Each row was made from one path, in order. Every step used is in the known rows, and no mark comes twice. Write each row's path.
In the rows, 128 means zero.
Known rows:
r m v y c: [136 122 127 125 138 101 121 142 144 132 161 102 124 115  93 147 136 120
  82 167 126 139 121 104  70 140 134 165 119 132 128 132  89 119 140 117
 145 157 110 151 118  91 107 128 103  88 145 161 106 146  90 140 116 111
 139 137 116]
g m r: [117  93 139 125 106 123 139 119 139 150 133 159 134 123 130 122 114 156
 135 128 135 117 129 136 104 120 131 177 147 147 116 124 128 128 131 125
 112 128 128  97 143 111 126 174 136 146 122 188 111 127 145 116 119 153
 129 128 161]
g m t j: [101 120 137 125 105 125 154 129 128 139 118 136 133 113 135 117 118 132
 143 127 133 102 141 135 138 123 124  96 135 125 123 123 136 122 116 112
 117 132 144 137 137 138 140 172  99 156 120 164 122 109 126 139 134 136
 142 134 159]
g m: [133 122 131 125 105 105 133 117 136 161  96 157 125 110 122 131 116 168
 136 137 124 126 136 148  96 118 107 148 154 129 145 133 131 128 141 120
 138 133 126 134 133  94 123 154 130 131 127 131 124 111 171 124 148 143
 130 113 142]
m r: [126 124 138 129 135 134 137 126 125 149 160 143 134 132 142 120 118 149
 152 117 142 119 124 137 139 127 130 178 136 142 130 133 124 137 134 145
 111 107 128  97 138 130 120 126 147 128 118 157 138 124 134 114 134 142
 127 141 141]
c m t j: [114 134 118 134 130 138 152 135 128  99 117 140 130 132 146 120 132 106
 123 108 117 104 138 123 188 113 128  99 126 132 134 116 169 120 114 122
 101 120 146 117 130 175 148 146 108 151 118 117 143 106 128 140 127 129
 145 135 155]
w t: [144 143 137 124 109 105 123 128 131 146 104 135 117 151 143 128 122 120
 110 104 122 114 145 161 162 128 112 142 129 126 148 121 134 138 134 161
 114 108 131 147 137 125 150  93 130 104 131  76 129 148 179 109 140 142
 131 129 120]
r y c m t: [112 151  87 139 111 116 119 131 145 113 108 154 124 122 156 124 130 122
  95 144 110 129 113 108 174 133 141 151 169 130 114 103 137 112 129 134
 108 173 135 110 119 103 123 124 137 145 144 126 115 191 103 142  97 119
 143 114 115]
t j: [134 156 138 125 136 120 137 127 114 159 128 105 129 127 132 120 124 160
 150 121 141 103 145 143 110 129 108 112 118 117 143 153 147 141 121 137
 154  85 127 134 116 152 132 119 115 135 111 146 160 102 153 140 151 134
 133 137 128]
w t y c m r: [ 99 105 120 114 118  96 105 134 152  58 100 122 128 182 170 123 136 102
  91  91 144 119 149 123 146 154 152 157 113 142  80 110 155 125 113 150
 106 151 129 102 120 150 170 113 141 153 148 130  98 185 136 156  82 140
 142 126 121]
v m t: [150 130 140 143 111 166 124 130 132 127 143 166 126 111 145 134 121 105
 117 123 117 134 114 133 172 115 121 141 144 125 163 100 109 120 142 114
 119 152 145 135 151 127 113 120 110  98 143  99 115 108 118  99 150 130
 131 133 150]
t p: [144 141 144 127 143 122 122 121 106 158 125 111 120 135 154 133 121 115
 157 118 144 111 143 159 137 111 108 118 125 114 178 152 155 148 136 137
 145  93 120 148 129 132 123  98 133 135 114  92 158  81 152 132 163 127
 131 133 124]
r y: [136 151 123 136 107 121 108 125 130 187 102 129 118 126 128 117 114 177
 130 143 118 118 128 146  84 140 108 155 162 120 152 139 128 130 130 156
 148 113 123 133 119 100 102 117 137 117 115 161 127 149 140 111 128 130
 128 129 110]
r m: [135 137 133 133 107 118 126 135 136 173  94 130 122 113 126 124 123 150
 127 145 110 126 130 132  66 105 120 150 143 135 154 139 120 129 139 133
 152 122 127 114 126 108 104 102 140 121 129 128 131 128 142 116 122 131
 124 126 135]
v y c m r: [140 119 109 140 159  92 108 128 157  78 177 146 125 135 165 140 137 123
  59 130 137 137 114 105 162 142 139 196 132 144 108  98 148 119 132 127
 124 160 127  93 117 123 115 156 133 114 146 165 107 183 118 145 111 137
 143 134 112]
r y c m: [135 159  93 135 116 103 105 122 148 124  93 137 122 123 145 131 132 153
  93 151 113 127 124 108 122 134 129 165 162 128 120 129 150 120 132 136
 147 147 121 115  96  93 124 118 143 132 140 142 123 174 143 142 103 121
 137 103  95]
r m t j: [104 134 138 133 103 136 147 147 124 149 115 111 132 113 132 111 127 112
 138 133 116 104 140 123 106 110 140 101 126 129 131 125 128 122 115 117
 130 126 143 115 129 152 122 124 109 144 123 155 125 123  96 129 107 124
 136 144 159]
g m c: [122 127 120 123 107 134 146 120 126 158 120 129 126 109  59 133 115 153
 112 140 140 135 124 124 179 121 123 154 154 142 102 132 101 125 144 106
 131 154 125 129 136  98 142 166 141 150 127 107 137 124 165 136 137 145
 125 120 138]
a j t w: [124 143 122 127  95 117 139 129 124 192 149  95 134  95 148 111 136 131
 133 110 124 154 107 159 124 125 133  70 111 149 132 113 171 134 113 128
 155  73 140 101 130 144 110  89  98 108 119 126 149 154 168 132 137 130
 106 116 121]
j t: [147 151 126 140 139 107 123 129 105 178 144 127 127 108 142 118 130 147
 119 115 115 135 109 144 104 121 109  94 128 132 134 121 135 133 148 134
 114 106 133 115 126 116  95  99 141 102 131 114 144 138 133 123 145 134
 112 118 111]
j t m: [127 137 138 131 124 129 124 128 108 151  98 121 130 116 130 117 130 158
 141 117 115 152 124 126 150 113 120  64 122 123 123 130 128 131 146 117
 130 123 125 115 143 125 105 136 142 117 144 120 128 142 121 120 126 130
 100 122 124]
c m t j a: [122 123 120 143 176 144 154 129 129 105 114 137 132 124 141 115 141  93
 141 117 117 136 117 120 127 115 135  88 110 136 112 124 165 138 104 120
  98 114 141 106 126 179 139 143 151 136 122 133 159 123 131 149 124 132
 153 132 144]
v m: [171 140 141 138 117 153 108 123 135 139 130 152 122 110 130 141 123 132
 113 130 120 137 127 135 115 115 106 153 140 124 170 124 124 128 143 122
 159 129 134 131 128 114 108 118 119  92 143 110 127  99 153 104 156 135
 120 122 131]
p t j a: [161 152 122 132 185 140 128 122 107 147 147 105 126 117 124 106 136 159
 151 110 134 150 132 149  48 120 126  63  81 123 103 147 143 154 116 126
 144  87 126 100 121 142 132  77 157 105 120 143 149 142 134 122 164 137
 132 143 115]
y c m: [139 156  95 128 147  97 125 120 140  98 115 147 129 123 153 141 136 143
 105 134 128 144 125 114 162 117 123 165 141 132 130 131 151 125 146 121
 127 137 120 109 111 105 131 105 146 132 148  80 152 134 166 158 132 127
 137 102 110]
m t: [120 140 124 133 133 134 145 132 119 147 146 151 129 116 146 120 119 133
 147 116 129 121 115 147 188 122 118 142 144 125 149 120 115 127 142 134
  97 131 138 136 144 131 125 111 128 125 123  89 144 123 130 122 149 132
 134 138 136]
c m: [145 142 115 136 129 120 136 121 137 118  99 159 121 132 128 136 130 141
 116 123 112 129 132 138 153 109 113 153 145 137 155 127 156 129 140 134
 125 116 134 114 123 126 123 128 134 123 128  88 151 110 173 123 146 134
 130 114 130]
m t w: [103 123 110 119 127 134 150 133 107 139 156 130 123 128 169 120 123 138
 175 122 130 132 107 162 210 114 129  87 138 126 137 122 119 120 117 136
 109 109 145 147 133 144 131 113 118 132 112  82 161 104 141 121 152 136
 124 136 132]
j t y c m: [122 145  99 129 149  86 103 129 122 102  98 112 130 128 158 124 146 144
  95 105 126 152 117 119  62 145 127  83 117 133  96 117 163 122 132 125
 129 142 128 106 103 125 115  94 143 133 155 115 132 165 115 176 113 127
 125 102  95]
y v m t w: [127 110 128 118 119 157 145 129 123  92 183 147 133 121 137 146 132  90
 171 147 126 138 104 136 147 120 143  90 121 117 144 111  98 109 114 106
 141 133 138 162 123 141 136 142 109 143 108  79 126  79 120 105 143 119
 102 119 138]
w t m r y: [ 98  98 156 121  70 147 101 133 142 134  78 124 121 176 133 107 117 129
 118 121 115 111 158 125 194 137 148 136 135 130 102 120 120 129 111 160
 122 137 130 109 152 133 153 165 133 136 135 191  69 194 120  93  71 135
 118 147 139]

Which path is each row?
[147 115 141 130 152 122 135 130 125 147 168 122 120 135  86 144 125 131
 103 139 133 122 128 140 130 146 106 158 120 128 161 133 107 130 137 140
 125 117 122 177 142 116 109 152  92  75 115 145 127  95 117 117 157 125
 139 150 120]
m v y
[138 154  85 120 150 105 100 126 129  69 105 123 121 138 143 125 139 168
 112 101 139 153 145 127 107 130 130 111 111 118  97 125 139 128 137 124
 140 155 131 107 108 113 151  62 131 135 144  84 114 156 125 152 149 127
 133 121 103]
p t y c m
[140 144 138 134 181 128 139 122 114 162 122 100 131 120 130 114 134 141
 164 127 139 134 122 141  35 134 113 100 102 125 119 160 155 160 108 132
 144  78 117 123 109 152 122 109 161 118 111 167 173 123 156 150 143 136
 139 135 117]
t j a
[107 118  96 125 125 141 155 131 122  94 127 154 119 134 160 129 132 120
 150 120 110 139 111 149 226  97 138  86 137 131 135 108 146 108 114 123
 104 118 153 126 135 154 148 133 114 139 121  69 153 104 152 120 138 137
 126 123 141]
c m t w
[110 135 127 120 122 161 132 126 108 131 107 104 129 127  54 130 119 156
 144 130 144 144 130 103 252 117 130 132 137 126 105 150  85 131 147 108
 140 143 122 134 144 132 143 156 144 147 135  86 144 127 150 131 132 128
 109 133 132]
t m c
[112 144 133 129 132 138 150 134 110 143 148 119 134 124 145 112 122 127
 151 115 140  98 134 134 164 127 122 103 125 117 133 128 137 128 118 129
 109 112 140 135 130 163 139 122 107 141 113 128 147 106 115 137 146 129
 140 147 143]
m t j
[129 111 122 135 131 132 140 124 143 108 131 166 131 141 145 128 126 130
 122 113 120 120 128 126 162 114 135 177 139 149 129 118 151 126 130 140
 104 119 132  80 139 144 125 147 143 139 125 144 135 123 146 119 118 142
 130 127 146]
c m r
[117 127  84 130 148  99 125 137 138  66 163 135 112 127 188 142 143 116
  86 138 124 154  99 132 236 125 143 105 134 134 116  91 143 104 114 113
 130 159 146 138 115 139 131 147 102 119 144  95 131 165 127 154 125 127
 135 129 107]
v y c m t w
[108  98 156 107  93 151 145 129 121 107  94 119 129 171  86 135 126 107
 138 116 121 121 166 125 227 121 132 114 104 120 132 143 102 132 134 138
 103 122 121 174 157 134 174 139 110 108 140  84 110 107 142 103 122 124
 123 135 146]
w t m v
[149 143 135 131 105 161 106 124 132 141 151 119 129 113  28 146 125 107
 109 170 125 133 115  97 101 147 138 165 154 119 114 127  83 117 130 114
 168 167 114 139 113 106 118 165 136 148 109 140 109 131 110 103 109 108
 101 119 111]
r y v m c
[113 103 143 110 126 164 153 123 116 124 110 120 137 138  71 136 122 145
 165 136 131 131 144 109 182 117 125 130 117 118 139 165  98 134 143 123
 116 113 115 163 153 125 138 152 114 121 126 110 134  81 125 116 142 118
 120 134 148]
t m v
[145 114 160 132 134 157 133 126 121 100 173 136 134 123 143 151 130  37
 154 135 139 115 131 122 130 115 134 108 115 110 173 121 118 122 131 104
 135 143 126 162 140 141 131 136 111 155 112  75 120  62  89 114 147 107
 116 125 144]
y v m t p
[149 106 153 128 132 146 128 120 142 103 190 157 146 124 116 145 126 102
 144 142 137 125 122 110  75 134 140 183 120 133 134 123 105 125 132 118
 142 132 119 114 132 129 128 151 137 140 114 154 109 101 107 101 123 125
 106 124 145]
y v m r
[150 143 140 136 150 119 120 127  96 178 142  99 122 118 158 124 131 100
 130 109 128 116 124 156 107 108 114  60 113 125 152 130 161 137 138 128
 131  93 127 123 135 132 105  92 140 124 128 100 150 112 120 134 148 128
 112 124 115]
j t p
[142 134 121 121 165 105 124 129 129 127 189 109 127 124 106 149 132 132
  88 146 150 133 119 115 137 157 119 170 119 127 131 134  99 127 143 126
 126 139 112 174 122 100 112 130 106  85 135 134 128 132 104 146 148 117
 142 139 101]
m v y c
[114 142 125 108 123  80  95 132 129 108 102  96 124 164 159 119 131 138
 113 101 153 122 149 146 121 164 120 132 116 113 111 134 127 137 122 158
 133 136 119 162 112 121 155  71 128 127 145  93 120 165 154 161 120 133
 141 126  97]
w t y c
[125 112 138 122 111 143 154 137 128 163 116 120 129 122  71 135 125 121
 137 151 112 121 134 122  76 107 129 148 128 140 145 153  97 126 139 130
 123 115 117 143 138 111 120 120 122 106 126 130 127  90 118 109 122 117
 127 130 146]
r m v
[114 140 106 136 125 127 112 129 133 108 118 123 119 135 178 130 131  75
 107 140 125 114 129 118 190 120 145 120 150 120 130 112 161 116 122 127
 122 161 129 121 127 122 132 119 130 167 139 118 123 154  92 151  98 110
 146 117 120]
r y c m t p
[125 125 143 135 115 158 104 135 128 111 115 142 124 135 143 124 120 120
 130 109 135 131 127 137 125 141 116 123 133 113 152 111 104 122 126 122
 131 159 146 156 134 143 114 119  99 113 137 122  97 101  98 125 144 131
 132 142 145]
v m t y
[130 131  89 109 150 133 129 127 124  57 134 115 128 147  91 134 141 139
 123 110 140 148 148 115 112 136 141 109  93 122  89 139 116 122 135 121
 113 149 123 132 121 116 156  75 111 126 142  85 117 117  97 145 146 116
 137 126 111]
p t y c m v
[168 133 149 130 130 133 119 117 135 113 161 154 137 116 106 155 130 118
 144 149 127 130 126 125  72 132 117 156 129 117 163 134 107 124 139 114
 159 130 119 151 112 112 122 132 127 129 115  98 121  88 141 104 150 119
 108 111 125]
y v m
[120 134 132 137 179 142 151 131 108 150 142 113 135 116 146 108 131 114
 161 122 139 125 115 135 107 130 126  94 106 123 112 138 141 149 107 129
 107 102 131 125 126 164 128 116 150 127 112 147 164 128 121 144 140 132
 149 145 135]
m t j a
[110 119 105 109 145 120 136 125 131  76 108 108 135 154  97 142 138 130
 126 124 143 129 139  99 109 149 133 144 117 126 108 150 128 123 130 130
 117 138 113 157 112 131 152 117 115 137 138 109 141  95 121 172 126 115
 146 116 118]
t y c m v
[132 101 153 129 142 132 123 136 111 137 133 103 123 126  81 136 133 127
 100 132 115 146 123 114 152 136 123  68 102 129 128 124 103 123 141 110
 122 132 127 156 154 126  98 179  97  75 142 154 104 128  75 114 131 119
 111 144 125]
j t m v y
[ 94 122 124 122  99 132 103 125 139 129 120 118 137 136 147 113 120 170
 140 152 141 133 130  88 162 142 153 162 145 122  84 142 105 131 126 128
 140 151 117  94 128 106 128 153 152 155 147 213  97 199  89 131  80 125
 121 132 123]
t m r y c
[104  86 142 122  93 114 134 118 150 150 136 150 140 122  98 124 118 149
 158 168 129 102 132 120  14 148 144 173 156 133 101 131 110 119 114 133
 135 138 115 107 126  96 127 205 142 186  94 231  87 142 110 107  86 129
 117 116 142]
g m r y v
[115 121 138 142 150 146 147 142 126 156 115 105 132 104 128 103 134 103
 153 139 115 133 114 116  37 116 143  88 110 138 108 136 131 139 104 119
 124 120 130 105 128 155 121 118 152 128 122 175 141 140 101 136 105 126
 147 143 146]
r m t j a
[ 99 105 149 128 110 135 113 129 119 140 137 118 144 128 101 112 130 142
 161 148 119 130 120  97  65 149 157  92 123 128  82 126 106 120 120 126
 130 130 118  89 135 126 111 185 153 168 113 215  86 182  58 104  70 114
  85 125 128]
j t m r y v
[142 113 164 116 107 117  97 128 145  82 105 124 124 162 113 144 131  95
 120 112 130 116 153 140  51 162 119 126 108 106 143 122 114 127 115 140
 157 143 123 178 111 139 159 121 105 131 122  96  87 108 143 113 119 122
 114 121 122]
w t y v m
[134 117 118 124 137 144 165 122 129 110 120 147 129 139  84 146 131 116
 129 128 113 123 135 121 159 113 123 153 128 138 147 141 134 126 138 132
  99 108 125 141 136 128 138 138 119 115 122  89 151  72 148 119 144 122
 135 120 144]
c m v
[139 134 149 128 158 120 130 127 122 144 107  96 123 148 140 115 137 106
 126 107 129 123 137 153  75 139 119  91  91 126 111 140 159 157  99 153
 126  84 122 132 120 160 153 102 158 110 123 136 154 148 173 134 122 141
 142 137 118]
w t j a
[143 131 131 139 103 149  82 124 151 135 163 136 132 122 155 127 122 125
  99 153 133 133 114 101  94 144 147 189 155 133 110 108 111 121 126 128
 155 157 121  91 118  92 111 130 138 113 149 218  92 181  89 115  90 126
 126 126 116]
v m r y c
